Each row comes from the steps of one walk. Every step used is in the known rows, and no mark comes twice. Write the walk behind each row, first mark first.
In the rows, zero is written as 128.
Known rows
Z, J: [113 112 130 141 144 124 133 133 149 159 114 119 123 116 123 143 133 125
 163 143 170 129 106 127 115  90 128 132 138 136 135 136 151 124 151 138
 125 129 123 110 130]
B, N, F, X, Q: [133 104 119 114 123 151 125 115 159  94 141 152 127 169 138 109 114 120
 110 143 106 130 129 108 136 111 103  95 122 126 134 138 120 153 134 114
 130 158  90 118 114]
T, J, N, F, X, Q: [125 130 119  84 114 149 130 115 126 101 137  99 131 146 156  88 118 118
 106 160  95 104 137 113 140 128 124 117 119 123 127 129 116 137 123 100
 137 143  97 160 121]
T, J, N, F, M: [138 170 126 112  86 124 136 131 149  99 152 124 121 123 150 122 133 134
 124 128  79 124 158 120 152 138 142 107 128 125 137 116 109 128 120 107
 130 123 134 166 114]
N, F: [133  99 135 138 107 121 121 145 173 127 127 126 125 138 154 143 131 129
 132 143 108 150 124 130 161 131 127 129 138 132 134 124 137 135 142 133
 118 127 133 102 127]
R, B, T, J, N: [131 142 129 164 135 161 117 129 120 145 112 122 127  92 122  94 120 121
 154 114  70 110  95 138  88 146 119 123 115 131 110 104 104 118 114 136
 136 138 136  92 141]
J, N, F, M: [144 162 141 115  91 109 139 139 149  94 150 115 131 144 129 139 132 138
 130 114 107 150 148 126 146 142 144 108 122 129 138 126 129 124 150 111
 120 123 131 149 117]
M, Q: [114 120 126 140 119 122 116 149 133 148  99 127 122 127 120 141 130 122
 168 119 158 126 112 139 108 115 141 143 123 135 137 143 141 111 102 134
 128 121 129  98 128]
Z, J, N, F, X, Q: [122 135 129  80 147 138 148 116 107 107 141  80 134 150 141 113 121 113
 112 145 158 123 125 106 129  96 135 119 125 134 135 137 143 144 170 102
 124 130  81 157 124]
G, F, M: [131 157 135 135 113  74 126 147 172 102 126 142 137 139 155 148 131 147
 127 105  99 144 151 128 112 130 109 119 130 125 134 126 136 134 158 102
 118 143 157  92 100]
T, J, N, Q, E, W: [117 152 107  94 132 155 134 111 185 127 136 117 121 110  77 127 133 143
 110 163 113  93 107 139 154 120 164 136 128 101 128 128 100 122  71 143
 147  86 106 189 172]
Z, B, T, J, N, F: [145 152 148 133 124 165 127 131 110 125 141 136 124  80 143 107 123 114
 120 125  80 108  98 126 144 200 145 101 123 132 120  91 114 142 114 127
 116 110 135 117 135]
R, J, N, F, G, Q, M: [142 184 116 128 130 146 132 102  51 109 164 126 126 131 146 138 135 119
  64  87 120 143 158 119 168 135 165 136 156 133 122 104 105 140 163 118
 111 108 146 195 138]
B, T: [126 102 136 160 110 125 112 140 175 147 110 133 128  92 130 134 124 136
 159 118 121 123  80 137 101 159 114 119 119 131 120 120 134 116 141 153
 123 145 142  86 128]
R, J, N: [124 128 127 148 140 139 123 128 142 148 118 106 125 115 104 124 134 126
 166 120 141 146 110 132 121 136 135 135 123 137 117 125 125 110 124 124
 137 127 133 155 141]
J, N, F, X: [138 157 140 108  92 135 135 121 159  91 139  99 129 156 155 111 129 136
 122 143  84 139 132 131 153 142 139 112 114 132 127 133 140 123 144 105
 128 123 120 131 119]
Z, B, T, J, N, Q, X: [145 150 129 123 147 181 129 114  29 128 123 143 118  67  95  78 121 108
 112 102 106  95  67 132 109 194 148 100 102 134 110 104 121 119  83 136
 137 122 102 132 138]
X, Q: [112  56 125 129 150 117 119 146 136 145 105 121 139 133 107 129 120 122
 149 138 176 123 113 131 105 112 105 132 124 121 127 145 135 117 135 135
 130 149 128 112 132]
Q, E, W: [115 128 124 124 121 112 128 123 239 141 118 138 125 124  88 157 131 162
 149 148 158 124  85 142 158 117 130 124 140 107 131 139 125 120 152 155
 133 121 119 134 162]
M, F, X: [125 154 137 119  82 132 122 120 178 123 107 126 122 155 207 125 132 138
 157 139  98 128 129 131 118 128 118 120 112 126 130 147 147 120 156 119
 129 149 103 110 111]
T, J, N: [116 124 129 135 122 145 128 130 142 130 118 112 124 104 113 107 132 131
 158 143 108 107 136 136 126 129 131 135 117 126 122 130 123 105  92 124
 142 111 140 140 141]
E, Q, N, J: [128 163 115 111 138 152 136 119 115 145 115 138 143 115 102 130 129 117
 107 105 140 101 128 122 123 109 143 135 129 128 134 128 148 129 106 137
 137 123 112 136 137]
R, B, N, Q: [143 103 113 172 165 169 122 135 118 140 119 173 119 157  85 120 119 111
 125 127  87 146 116 127  93  96 119 118 125 131 127 130 112 138  81 142
 134 135 123  79 145]
G, F, N, J: [124 152 133 128 136  83 133 134 159 116 141 148 128 129 155 141 131 129
 118 120  98 106 164 103 129 127 104 143 148 128 132 119 138 137 108  98
 123 117 137  96 118]
F, X, Q: [115  91 124 111 130 116 125 125 153 127 110 122 134 157 130 110 118 131
 144 149 147 116 112 127 100 121 100 110 116 125 122 154 141 119 150 121
 135 172 116 125 116]
T, J, N, F: [131 128 129 126 105 152 127 133 147 115 136 110 126 116 149 113 131 123
 129 149  83 123 145 130 167 135 141 135 129 128 130 116 115 131 101 117
 131 104 129 138 133]
G, Q: [106 132 122 145 132 117 115 138 130 141  98 130 124 125 132 131 132 129
 122 117 110 123 121 140 121 121 113 143 128 125 122 134 145 125 152 146
 123 126 150 101 138]
J, N: [123 112 141 134 124 132 131 137 138 130 119 101 134 124  96 124 131 135
 166 127 141 131 126 147 121 133 135 138 113 131 126 140 141 100 121 125
 134 110 144 115 141]
X, Q, G: [120  40 122 130 180 107 126 133 109 141 138 131 140 139 107 128 116 136
 135 150 184 136 150 132 114 115  88 142 125 121 121 150 121 123 142 144
 127 154 163 131 119]
N, F, X, Q, M: [139 105 118  94 109 124 130 115  95  99 149 132 148 174 157 125 122 129
 101 157 147 138 129 112 138 120 105 100 129 131 129 140 125 134 172 118
 125 166 109 138 116]
F, N: [128 117 142 144 112  83 129 132 179 141 129 139 117 138 114 135 131 133
 153 133 137 137 132 117 124 131  97 119 147 129 127 143 150 112 142 123
 130 136 145 105 130]
Z, B, T, J, N, Q: [140 141 136 128 152 174 128 129  74 137 133 139 122  71 101 102 122 106
 115 125  94  89  90 126  93 198 153 107 112 127 114 102 116 126  62 138
 129 105 137 131 143]
T, J: [114 100 119 151 119 132 114 134 169 151 110 139 118 107 135 117 131 135
 156 153 100 110 122 134 131 121 116 128 131 127 126 130 124 115 106 134
 139 140 146 116 127]
G, Q, N, J: [109 152 110 130 157 154 133 131  85 148 113 144 130 117 108 130 137 122
 107  98 124  95 145 125 128 115 135 144 127 133 123 125 149 125 113 139
 133 105 124 129 143]
B, Z: [116  96 145 173 103  98 121 145 154 158  95 141 125 128 112 135 131 137
 177 139 141 136 124 149 130 140 110 111 122 139 127 122 134 136 134 136
 139 137 130 108 121]
T, B: [128 100 126 166  94 132 121 145 157 150  91 122 129 146 131 121 129 129
 151 145 142 123  89 142 135 114 106 140 127 119 124 130 132 115 121 147
 133 149 155  94 149]
B, Z, J: [107 112 140 161 129 105 133 134 135 171 104 131 121 117 111 142 135 129
 179 143 177 130 115 138 124 103 122 114 134 145 133 121 143 150 151 134
 135 128 106 114 122]
N, Q, G, F: [136  91 122 128 175 105 123 135 111 109 148 138 141 144 145 140 126 136
  79 148  89 153 178 132 125 127 113 164 130 123 124 128 120 146  99 131
 116 120 177  94 111]
R, J, N, Q, E: [137 127 116 123 157 151 127 116 175 144 143 110 118 129  92 131 136 121
 137 146 147 158  82 108 117 123 153 136 126 123 119 129 100 121 101 140
 135 144 126 182 138]
N, F, M, Q: [131 166 127 119  86  98 122 155 141 116 128 141 120 148 156 154 130 122
 136 105 128 142 132 122 134 124 150 115 138 133 150 129 131 135 131 118
 116 126 119 130 104]

Write each row's walk
[142 128 128  78 109 138 142 106  65  81 158 103 154 166 134 112 124 131
 101 146 155 137 143 113 137 131 125 109 113 130 130 138 123 122 161 106
 131 143 101 151 123] -> J, N, F, X, Q, M
[135 139 148 141 138 161 126 126 108 143 120 139 123  65 110  98 123 122
 150 119 104  93  88 135 104 198 137  98 113 129 111  99 121 120 103 131
 130 118 148 115 139] -> Z, B, T, J, N
[108 133 147 148 133 119 143 131 110 158 113 104 127 111  90 132 135 129
 176 130 182 126 128 138 123 111 137 122 118 146 131 119 143 140 141 122
 140 105 106 139 132] -> B, Z, J, N
[129 124 115 132 151 152 124 130 111 146 121 107 123 119  99 123 134 115
 134 129 129 140 113 121 109 135 155 142 122 135 119 122 119 117  81 128
 137 111 131 168 145] -> R, J, N, Q
[119 100 125 138 148 114 121 136 107 143 130 135 122 130 119 136 127 133
 150 130 166 138 147 141 115 121 128 152 126 132 130 149 125 117 101 143
 124 123 162 110 114] -> M, Q, G
[123 166 127 138 116 140 122 108  85 120  99 146 108 127 188 121 128 130
 102  66 128 113 132 142 147 118 138 146 134 126 127 136 147 132 180 132
 118 137  98 135 117] -> M, F, G, Q, X
[141 148 112 146 142 181 119 114  45 133 112 124 119  95 106  71 117 112
 116  96  80 112  70 138  97 142 137 122 103 137 109 104 101 115  90 142
 144 141  95 113 142] -> R, B, T, J, N, Q, X
[129  95 132 142 164  90 123 135 137 110 146 137 142 138 152 143 127 151
 113 137 102 156 174 138 136 129  95 155 129 126 124 129 125 140 142 125
 118 128 187  76 107] -> Q, G, F
[124  69 122 124 135 120 126 131  72 133 127 136 153 138 100 137 126 126
 143 141 209 131 126 129 106 114 103 126 126 127 128 145 125 110 149 138
 131 154 127 127 135] -> X, Q, M
[132 132 132 122 144  89 129 112 162  93 145 134 138 158 172 119 125 158
 103 146  75 148 170 133 127 131  91 134 122 127 117 133 130 138 159 110
 123 155 178  92  91] -> Q, G, F, X
[134 218 128  93 106 128 147 126  42 103 137 105 118 128 125 127 131 116
 133  72 192 138 110 114 139  93 171 120 125 147 149 133 143 129 154 103
 125 114  58 160 108] -> Z, J, N, F, M, Q, X
[132 125 123 122 144 110 125 122 134 134 129 130 139 129 122 132 122 136
 107 138 132 146 136 142 123 112 106 144 130 119 129 142 129 130 148 152
 125 145 176 123 123] -> E, Q, G
[108  89 116 102 149 113 127 126 210 138 112 128 135 133  76 152 119 149
 139 147 196 114  83 141 140 107 115 129 138 100 131 145 120 127 154 151
 134 135 101 147 165] -> X, Q, E, W
[141 103 136 146 115 117 125 128 174 122 141 142 118 139 158 147 124 130
 115 128 107 136 147 132 173 138 152 122 156 127 139 121 128 139 145 126
 108 129 152 130 118] -> N, F, G
[119 157 112 103 122 165 126 108 185 126 133 119 120  74  77 122 125 143
 109 138 102  83  78 139 132 151 162 123 122 102 120 109  91 126  80 157
 139  93  96 175 167] -> B, T, J, N, Q, E, W
[155 201 131  97  89 116 137 126 130 109 133 141 141 150 130 144 129 123
  78  88 116 156 142 120 147 119 134 103 142 123 144 125 147 145 169 123
 122 139 119 132 121] -> E, Q, N, F, M
[127 142 128 142 127 118 123 128 139 115 133 141 112 139 165 144 125 121
  73 106  82 127 149 133 171 135 152 135 159 123 134 117 134 150 163 133
 103 122 154 137 125] -> N, F, G, Q
[133 120 144 143 106 133 125 125 165 132 117 144 116 134 188 149 128 131
 147 110 131 119 152 135 135 129 147 136 138 121 141 137 138 124 142 125
 114 127 128 134 115] -> M, F, G
[135 115 127 112 177 119 135 131  78  89 158 108 146 138 117 131 128 135
  82 135  98 151 192 135 125 131 130 171 117 123 123 127 120 134  89 118
 121  92 172 116 119] -> J, N, Q, G, F
[146 119 125 122 113 102 138 118  88 129 163 154 130 148 102 145 135 128
 108 145 151 142 148 104 114 127 115 117 147 127 132 141 133 110 108 128
 132 126 137 136 133] -> F, N, Q, M
[124 121 129 140 130 143 126 140  94 152 106 132 129 131  95 139 134 117
 154  99 176 135 129 133 117 117 146 140 127 138 134 144 157 109  94 133
 136 107 114  96 136] -> M, Q, N
[134 145 149 132  90 103 128 131 169 136 122 138 117 148 184 148 136 131
 151 126 126 136 148 115 125 128 103 130 141 123 136 143 153 122 146 119
 126 124 110 105 122] -> M, F, N
[119 107 126 155 100 141 106 133 171 152 109 141 117  73 138 112 125 133
 154 132  91  99  94 136 106 155 114 118 126 128 117 108 116 121 113 148
 133 147 138 105 122] -> B, T, J
[137 179 119  99 115 122 135 130  82 103 167 127 119 128 148 125 128 131
 114 122 109 131 189 119 149 128 154 132 127 128 139 127  92 134  95 112
 126 117 148 180 100] -> T, J, N, F, M, Q, G
[122 141 148 141 116 124 148 136 109 139 127 104 128 126 122 139 136 120
 149 136 154 139 134 128 158 117 147 121 131 150 138 105 136 163 149 118
 129  94  86 141 129] -> B, Z, J, N, F
[129 131 128 124 167  74 139 122 134 112 170 154 130 133 151 141 128 142
  98 134 106 120 199 106 134 128  91 151 149 125 125 122 122 143 114 106
 118 120 172 116 104] -> Q, G, F, N, J
[128 173 122 137 143 141 126 115 110 117 138 117 110 127 152 130 130 116
  76  86  94 134 145 126 168 140 167 141 157 130 120 101 115 149 152 118
 112 111 142 188 137] -> R, J, N, F, G, Q
[137 141 136 115 103 116 127 133 140 133 134 136 116 152 175 147 137 113
 120 138 116 133 152 111 112 125 121 138 140 120 137 141 146 128 106 124
 124 109 100 121 127] -> M, F, N, Q
[129 165 140 113 112 155 153 116   4 138 132 112 139 132 136 150 144 115
 138 131 196 125 161 122 113  99 159 136 112 143 140 117 127 146 117 125
 133  78  58 165 129] -> B, Z, J, N, Q, M, F
[120  61 125 124 195  91 124 137 103 112 141 129 153 145 141 134 116 136
 103 140 146 146 172 132 116 118  80 160 131 118 122 133 122 145 145 122
 116 145 170  93 113] -> X, Q, G, F
[140 129 108 124 139 158 132 118  51 134 149 118 137 125  88 130 138 121
 124 130 159 147 128 121 108 129 151 134 124 138 121 125 108 108  91 130
 138 113 131 180 146] -> R, J, N, Q, M
[119  64 127 118 155 114 122 134 205 141 120 127 133 142  98 137 123 131
 154 155 191 140  80 119 114 106 104 127 128 111 126 152 115 124 153 146
 129 182 121 128 126] -> X, Q, E
[134 150 121 120 113 124 121 115 113 129  95 128 134 121 116 109 124 126
 119  98 143 134  74 148 132 110 117 128 120 131 132 140 151 117 164 143
 136 161 107 113 130] -> E, Q, X
